Each row was made from one path, in order. Every step used is in the known rows, and no mark comes twice. Write each row's path.
Known rows:
tave kozur mefis: [ 0.18 -0.23 -0.41  0.11  0.27  0.01  0.08 -0.22 -0.39 -0.20 -0.43  0.31
 -0.02  0.65  0.18  0.31  0.16  0.32 -0.56]
lepo zere: [ 0.40 -0.08 -0.67  0.27  0.43  0.12 -0.14 -0.05 -0.24 -0.21 -0.15  0.19
  0.20  0.57  0.25  0.24  0.00  0.20 -0.51]
zere kozur: [ 0.42 -0.05 -0.45 -0.01  0.32 -0.14 -0.16 -0.30 -0.18 -0.45 -0.36  0.22
 -0.27  0.61  0.10  0.24 -0.04  0.26 -0.73]
zere kozur mefis: [ 0.28 -0.06 -0.56 -0.03  0.29 -0.02 -0.10 -0.14 -0.23 -0.45 -0.45  0.15
 -0.13  0.52  0.12  0.08  0.20  0.25 -0.57]
boguput lepo mefis kozur: [ 0.10 -0.16 -0.06  0.33  0.21  0.15  0.08 -0.32 -0.67 -0.17 -0.72  0.30
 -0.08  0.42 -0.07  0.09 -0.01 -0.13 -0.31]
lepo mefis kozur tave: [-0.18 -0.30 -0.40  0.37  0.22  0.05  0.28 -0.03 -0.55 -0.05 -0.72  0.32
  0.13  0.32  0.11  0.25 -0.01  0.26 -0.19]
mefis kozur tave lepo zere: [-0.01 -0.41 -0.48  0.49  0.13  0.10  0.21 -0.09 -0.58 -0.11 -0.40  0.26
  0.43 -0.01  0.07  0.29  0.14  0.15 -0.24]
tave kozur mefis lepo zere: [ 0.10 -0.33 -0.30  0.20  0.47  0.29 -0.08 -0.06 -0.47 -0.18 -0.43  0.25
  0.31  0.23  0.11  0.28  0.37  0.12 -0.30]
mefis lepo: [ 0.35 -0.04 -0.25  0.38  0.29  0.18 -0.21 -0.37 -0.20 -0.03 -0.48  0.26
  0.21  0.74  0.13  0.43  0.13  0.05 -0.76]
rufi lepo zere kozur mefis: [ 0.22 -0.18 -0.46 -0.09  0.43  0.30 -0.36 -0.18 -0.32 -0.58 -0.07  0.20
  0.06  0.17  0.02  0.01  0.35  0.09  0.00]
boguput lepo: [ 0.44  0.03 -0.29  0.35  0.13  0.22 -0.29 -0.43 -0.31 -0.13 -0.35  0.10
 -0.03  0.87  0.04  0.38 -0.04  0.01 -0.65]
boguput lepo rufi: [ 0.54 -0.12 -0.09  0.51  0.09  0.53 -0.11 -0.41 -0.47 -0.07 -0.49  0.26
 -0.03  0.80  0.16  0.19 -0.18 -0.10 -0.49]
zere kozur tave lepo mefis: [ 0.23 -0.47 -0.33  0.24  0.11 -0.16  0.19 -0.06 -0.69 -0.25 -0.50  0.08
 -0.12  0.09  0.14  0.24  0.08  0.29 -0.06]
kozur tave lepo rufi: [ 0.39 -0.44 -0.26  0.68 -0.08  0.31  0.28 -0.23 -0.59  0.08 -0.48  0.25
  0.24  0.46  0.32  0.32 -0.09  0.16 -0.33]
rufi lepo tave kozur mefis: [ 0.00 -0.51 -0.05  0.19  0.10  0.14 -0.15 -0.28 -0.67 -0.03 -0.24  0.15
 -0.07  0.50  0.12  0.54  0.42  0.27 -0.08]
tave lepo: [ 0.55 -0.20 -0.29  0.40  0.10 -0.11  0.09 -0.39 -0.42 -0.08 -0.31  0.24
  0.09  0.65  0.22  0.32  0.06  0.11 -0.73]
tave kozur: [ 0.33 -0.23 -0.29  0.13  0.32 -0.12  0.01 -0.37 -0.34 -0.19 -0.35  0.38
 -0.16  0.77  0.19  0.47 -0.07  0.32 -0.74]
boguput lepo tave: [ 0.31 -0.17 -0.25  0.45  0.00  0.20 -0.33 -0.22 -0.55  0.08 -0.35 -0.14
 -0.10  0.76  0.13  0.57  0.13  0.07 -0.43]
boguput lepo zere kozur tave: [ 0.17 -0.15 -0.59  0.13  0.21  0.36 -0.42 -0.03 -0.38 -0.42 -0.22 -0.09
  0.03  0.23 -0.06  0.37  0.05  0.17 -0.11]

Write each row's path:
[ 0.21 -0.38 -0.04  0.43  0.19 -0.19  0.46 -0.30 -0.78 -0.10 -0.70  0.43
  0.00  0.20  0.11  0.03  0.07 -0.02 -0.38] => tave lepo mefis kozur
[-0.25 -0.36 -0.12  0.32  0.17  0.21  0.06 -0.31 -0.56 -0.11 -0.52  0.44
  0.15  0.28  0.00  0.29  0.10  0.17  0.10] => rufi lepo mefis kozur tave
[ 0.09 -0.48 -0.09  0.66 -0.07  0.27  0.47 -0.32 -0.69  0.01 -0.71  0.49
  0.27  0.19  0.15  0.23 -0.04  0.07 -0.33] => mefis kozur tave lepo rufi
[-0.15 -0.25 -0.21  0.42  0.07  0.26  0.07 -0.18 -0.68 -0.05 -0.74  0.20
  0.09  0.32 -0.09  0.28  0.02  0.04 -0.07] => boguput lepo mefis kozur tave
[ 0.21 -0.24 -0.16  0.49  0.16  0.14 -0.25 -0.16 -0.45  0.15 -0.50 -0.01
  0.14  0.62  0.24  0.63  0.29  0.10 -0.57] => mefis lepo tave
[ 0.19 -0.42 -0.23  0.28  0.20 -0.14  0.00 -0.17 -0.59  0.00 -0.36  0.09
 -0.24  0.65  0.26  0.66  0.10  0.40 -0.55] => lepo tave kozur
[ 0.06 -0.44 -0.34  0.21  0.16 -0.06  0.06 -0.01 -0.65  0.02 -0.44  0.04
 -0.10  0.54  0.27  0.49  0.32  0.38 -0.36] => lepo tave kozur mefis
[ 0.20 -0.06 -0.34  0.34  0.23  0.29 -0.17 -0.23 -0.25 -0.03 -0.56  0.18
  0.35  0.65  0.14  0.25  0.35  0.03 -0.60] => kozur mefis lepo
[ 0.27 -0.24 -0.08  0.24  0.29  0.45 -0.03 -0.19 -0.43 -0.32 -0.73  0.32
  0.04  0.31  0.15 -0.04  0.21 -0.06 -0.39] => zere kozur mefis lepo rufi
[ 0.06 -0.25 -0.53  0.17  0.38  0.29 -0.32  0.01 -0.27 -0.33 -0.35  0.05
  0.26  0.11  0.01  0.41  0.21  0.21 -0.22] => mefis lepo zere kozur tave
[ 0.02 -0.23  0.06  0.25  0.30  0.09  0.06 -0.46 -0.56 -0.22 -0.49  0.56
 -0.02  0.37  0.00  0.10  0.06 -0.01 -0.16] => rufi lepo mefis kozur
[ 0.39 -0.29 -0.53  0.10  0.31  0.01  0.03  0.02 -0.54 -0.46 -0.24  0.09
  0.07 -0.01  0.12 -0.04  0.33  0.08 -0.22] => tave lepo zere kozur mefis
[ 0.30 -0.32 -0.43  0.22  0.03 -0.12  0.03 -0.24 -0.41 -0.30 -0.36  0.10
 -0.04  0.29  0.08  0.42  0.09  0.32 -0.46] => zere kozur tave lepo
[ 0.15 -0.20 -0.80  0.08  0.36  0.15 -0.19  0.10 -0.26 -0.42 -0.19  0.06
  0.06  0.22  0.12  0.33  0.03  0.40 -0.21] => lepo zere kozur tave
[-0.01 -0.36 -0.29  0.50 -0.04 -0.03  0.27 -0.34 -0.54 -0.02 -0.57  0.32
  0.28  0.29  0.04  0.39  0.12  0.20 -0.51] => mefis kozur tave lepo
[ 0.51 -0.33 -0.22  0.44  0.19 -0.14  0.26 -0.21 -0.70 -0.04 -0.47  0.21
 -0.01  0.44  0.28  0.14  0.03  0.08 -0.35] => tave lepo mefis
[ 0.26 -0.13 -0.73 -0.04  0.47  0.13 -0.15  0.11 -0.31 -0.52 -0.26  0.11
  0.03  0.22  0.13 -0.02  0.23  0.19 -0.29] => lepo zere kozur mefis
